Known rows, with every step that occurs
tuzugo, pibi: -50 -10 -54 -50 14 -39 -1 -5 -28 0 -24 9 -6 7 -14 -18 -18 0 -21 -7 -17 -7
tafifin, pibi, bafiz, tuzugo: -36 21 -60 -21 20 -8 -16 10 -11 -30 20 10 -48 29 47 -9 -22 1 -18 17 -10 22
sefun, bafiz, kilid, tuzugo, tafifin: 10 -23 -31 -23 32 -35 2 3 1 -14 -8 7 -29 -29 -23 -20 -36 43 -6 16 18 -38
pibi, bafiz, tuzugo: -45 11 -38 -4 29 -16 -18 6 -12 -35 7 26 -36 14 35 -22 -48 -11 1 5 -35 6
sefun, tuzugo, tafifin, pibi: -23 -1 -62 -6 12 -34 -6 -15 -21 9 -4 8 -14 38 33 -1 -4 31 -24 23 11 -1
tafifin, pibi, bafiz: -16 5 -57 -35 1 -5 -2 18 -33 -39 16 -5 -34 37 27 -10 -2 3 -32 7 5 3
kilid, sefun, pibi: -7 0 -62 7 22 -2 -1 11 5 -36 -14 -3 16 4 -19 10 -60 32 28 -15 12 -55
tuzugo, tafifin, pibi, kilid, sefun: -19 -2 -42 -14 16 -11 -15 11 -14 -31 12 8 1 20 21 -19 -33 16 -15 12 25 -12
tafifin, pibi: -14 7 -70 -38 -5 -16 0 8 -17 -16 -1 -24 -12 40 4 3 -13 16 -27 -2 -2 -10
sefun, bafiz: -8 -22 -55 -3 0 -25 -4 26 -33 -27 -1 1 -25 4 -19 5 -48 27 -2 -2 -13 -42
kilid, sefun, tuzugo, pibi: -76 23 -64 -16 31 -33 -1 -3 -35 -15 -34 30 -7 9 -7 -8 -10 26 2 18 -9 -26
sefun, tafifin, pibi: -26 4 -61 -38 -15 -25 -4 7 -35 -9 13 -12 -37 42 19 9 -15 36 -19 -6 27 -24
pibi, bafiz: -24 -3 -33 -18 10 -12 -4 14 -34 -45 0 16 -23 24 16 -21 -30 -11 -15 -3 -18 -12
bafiz, tuzugo, pibi: -70 7 -59 -37 32 -43 -16 -14 -6 9 -17 21 -19 -2 7 -19 -39 -1 -6 4 -34 15
pibi, kilid: -27 -9 -34 -13 -11 -36 -8 21 -36 -33 -10 6 -21 40 12 -30 -59 -12 -6 -28 -36 -29
kilid, tuzugo, pibi, bafiz: -54 5 -32 -59 37 -43 5 -8 -28 -39 -4 34 -27 3 0 -51 19 0 -36 24 14 -17
sefun, bafiz, tafifin, pibi: -16 -32 -59 -32 0 -8 -11 44 -19 -12 0 -5 -64 -2 6 9 -13 45 -24 8 31 -8
kilid, tuzugo, pibi: -52 6 -45 -63 32 -57 9 -18 -12 -16 -19 14 -3 7 -21 -38 8 13 -29 14 8 -26
sefun, pibi, bafiz: 1 -23 -43 1 8 -10 -5 17 -22 -35 1 13 -24 14 16 -10 -49 7 6 -20 2 -30
tuzugo, tafifin: -16 -24 -30 -14 23 -28 -8 -15 -4 -2 -9 11 17 10 1 -17 -39 5 -14 3 -5 -11
sefun, bafiz, tuzugo, tafifin, pibi: -12 -20 -65 -1 29 -24 -24 4 2 6 27 11 -33 -11 24 9 -41 40 -11 32 15 8
tuzugo, pibi, kilid, sefun: -64 3 -42 -32 16 -29 -9 15 -38 -34 -19 27 -9 3 -7 -31 -39 -1 -3 -9 -11 -23
bafiz, tafifin, pibi: -32 -14 -53 -50 2 -5 -9 20 -1 -6 -13 -12 -40 21 17 -4 -5 23 -27 -1 17 10
bafiz, tuzugo, tafifin: -38 -10 -35 -1 40 -32 -23 -25 18 6 -4 23 3 1 21 -17 -59 3 1 11 -20 8
bafiz, tuzugo: -45 13 -53 -8 23 -29 -15 -5 7 -13 -10 7 -13 19 14 -9 -60 2 7 -3 -42 -5
kilid, tafifin: -29 -6 -34 -16 14 -29 -1 9 -8 -37 -28 -34 -16 16 1 4 -41 19 11 11 -28 -46
kilid, tuzugo, tafifin, pibi, bafiz: -9 -1 -30 -41 39 -25 -2 -15 -5 -36 27 15 -15 19 27 -38 25 18 -44 44 52 -6

Rows
-40 -8 -42 -58 13 -17 2 13 -39 -12 -27 16 -54 -12 2 -28 -25 -13 -18 -16 -25 17 -> tuzugo, pibi, bafiz, kilid
-22 -13 -9 -19 24 -57 -9 -12 -8 -31 2 26 -3 20 14 -58 -30 5 -18 7 11 -36 -> pibi, kilid, tuzugo, tafifin
-46 12 -39 -13 13 -14 -5 9 -25 -37 -2 12 -8 14 -6 4 -42 36 14 0 19 -54 -> kilid, sefun, tafifin
-41 -25 -13 -28 17 -2 -15 26 -20 -36 -12 28 -51 4 28 -28 -21 -4 -18 -3 1 4 -> pibi, bafiz, tafifin
-17 2 -57 -29 -19 -28 -6 24 -36 -28 5 -13 -34 52 25 -17 -33 1 -23 -18 -10 -12 -> tafifin, pibi, kilid
-14 -1 -35 -30 4 -2 2 22 -29 -33 -18 1 -48 8 8 -18 -46 -9 -6 -20 -33 -1 -> pibi, bafiz, kilid
-70 -2 -47 -19 -3 -64 -9 7 -65 -5 -27 38 -47 35 27 -33 -31 0 -11 -13 -35 -16 -> sefun, tuzugo, pibi, kilid
-18 21 -38 -62 4 -20 9 14 -31 -40 18 -2 -80 23 29 -21 6 38 -24 8 47 -24 -> sefun, tafifin, pibi, bafiz, kilid, tuzugo
-6 -3 -26 -40 35 -35 5 -19 18 -9 -21 1 -6 -5 -13 -34 -28 19 -11 6 6 -21 -> bafiz, kilid, tuzugo, tafifin
4 3 -65 -6 16 8 5 20 8 -25 -32 -17 -8 -13 -26 13 -76 32 37 -33 -3 -44 -> bafiz, kilid, sefun, pibi
-4 -20 -49 3 14 -11 -19 33 -31 -37 26 14 -22 -5 9 -4 -42 39 -9 22 40 -28 -> tuzugo, tafifin, pibi, kilid, sefun, bafiz
-11 1 -67 -3 -5 -7 -10 52 -43 -56 19 -2 -39 15 1 4 -40 38 -4 7 19 -43 -> tafifin, pibi, kilid, sefun, bafiz
-54 25 -44 20 7 -29 -9 21 -43 -48 -21 27 -22 41 18 -18 -51 15 18 -5 -27 -49 -> pibi, kilid, sefun, tuzugo
-26 -42 -34 -16 9 -16 -15 39 -20 -19 -14 14 -53 -15 -4 -3 -40 33 -5 -2 6 -23 -> sefun, bafiz, tafifin
-8 1 -46 -45 32 -37 1 -25 13 -14 11 -6 7 23 6 -26 13 32 -38 35 44 -15 -> kilid, tuzugo, tafifin, pibi
-17 -42 -24 -10 15 1 -16 30 -9 -29 -12 26 -52 -5 31 -18 -41 12 3 -20 21 -12 -> sefun, pibi, bafiz, tafifin
-21 -8 -43 12 5 -16 -11 50 -42 -61 2 18 -28 0 -14 -7 -67 24 15 -4 -5 -58 -> pibi, kilid, sefun, bafiz
-59 35 -52 -13 30 3 -20 17 -19 -46 37 27 -53 14 50 3 -25 34 4 27 35 -8 -> kilid, sefun, tafifin, pibi, bafiz, tuzugo
-7 6 -59 -47 0 -10 7 21 -1 -22 -30 -68 -52 13 8 18 -31 32 2 1 -18 -19 -> bafiz, kilid, tafifin, pibi
-25 25 -66 -43 -1 6 3 21 -19 -22 -2 -22 -43 11 -2 19 -32 49 5 -9 28 -27 -> bafiz, kilid, sefun, tafifin, pibi
-75 -7 -32 -14 8 -69 -11 11 -55 -22 -41 9 -61 22 39 -24 -32 13 7 8 -36 -38 -> sefun, tuzugo, pibi, kilid, tafifin
-33 15 -48 6 37 -1 -10 0 -28 -35 12 33 -17 20 41 -6 7 31 -14 46 34 -3 -> kilid, sefun, tuzugo, tafifin, pibi, bafiz
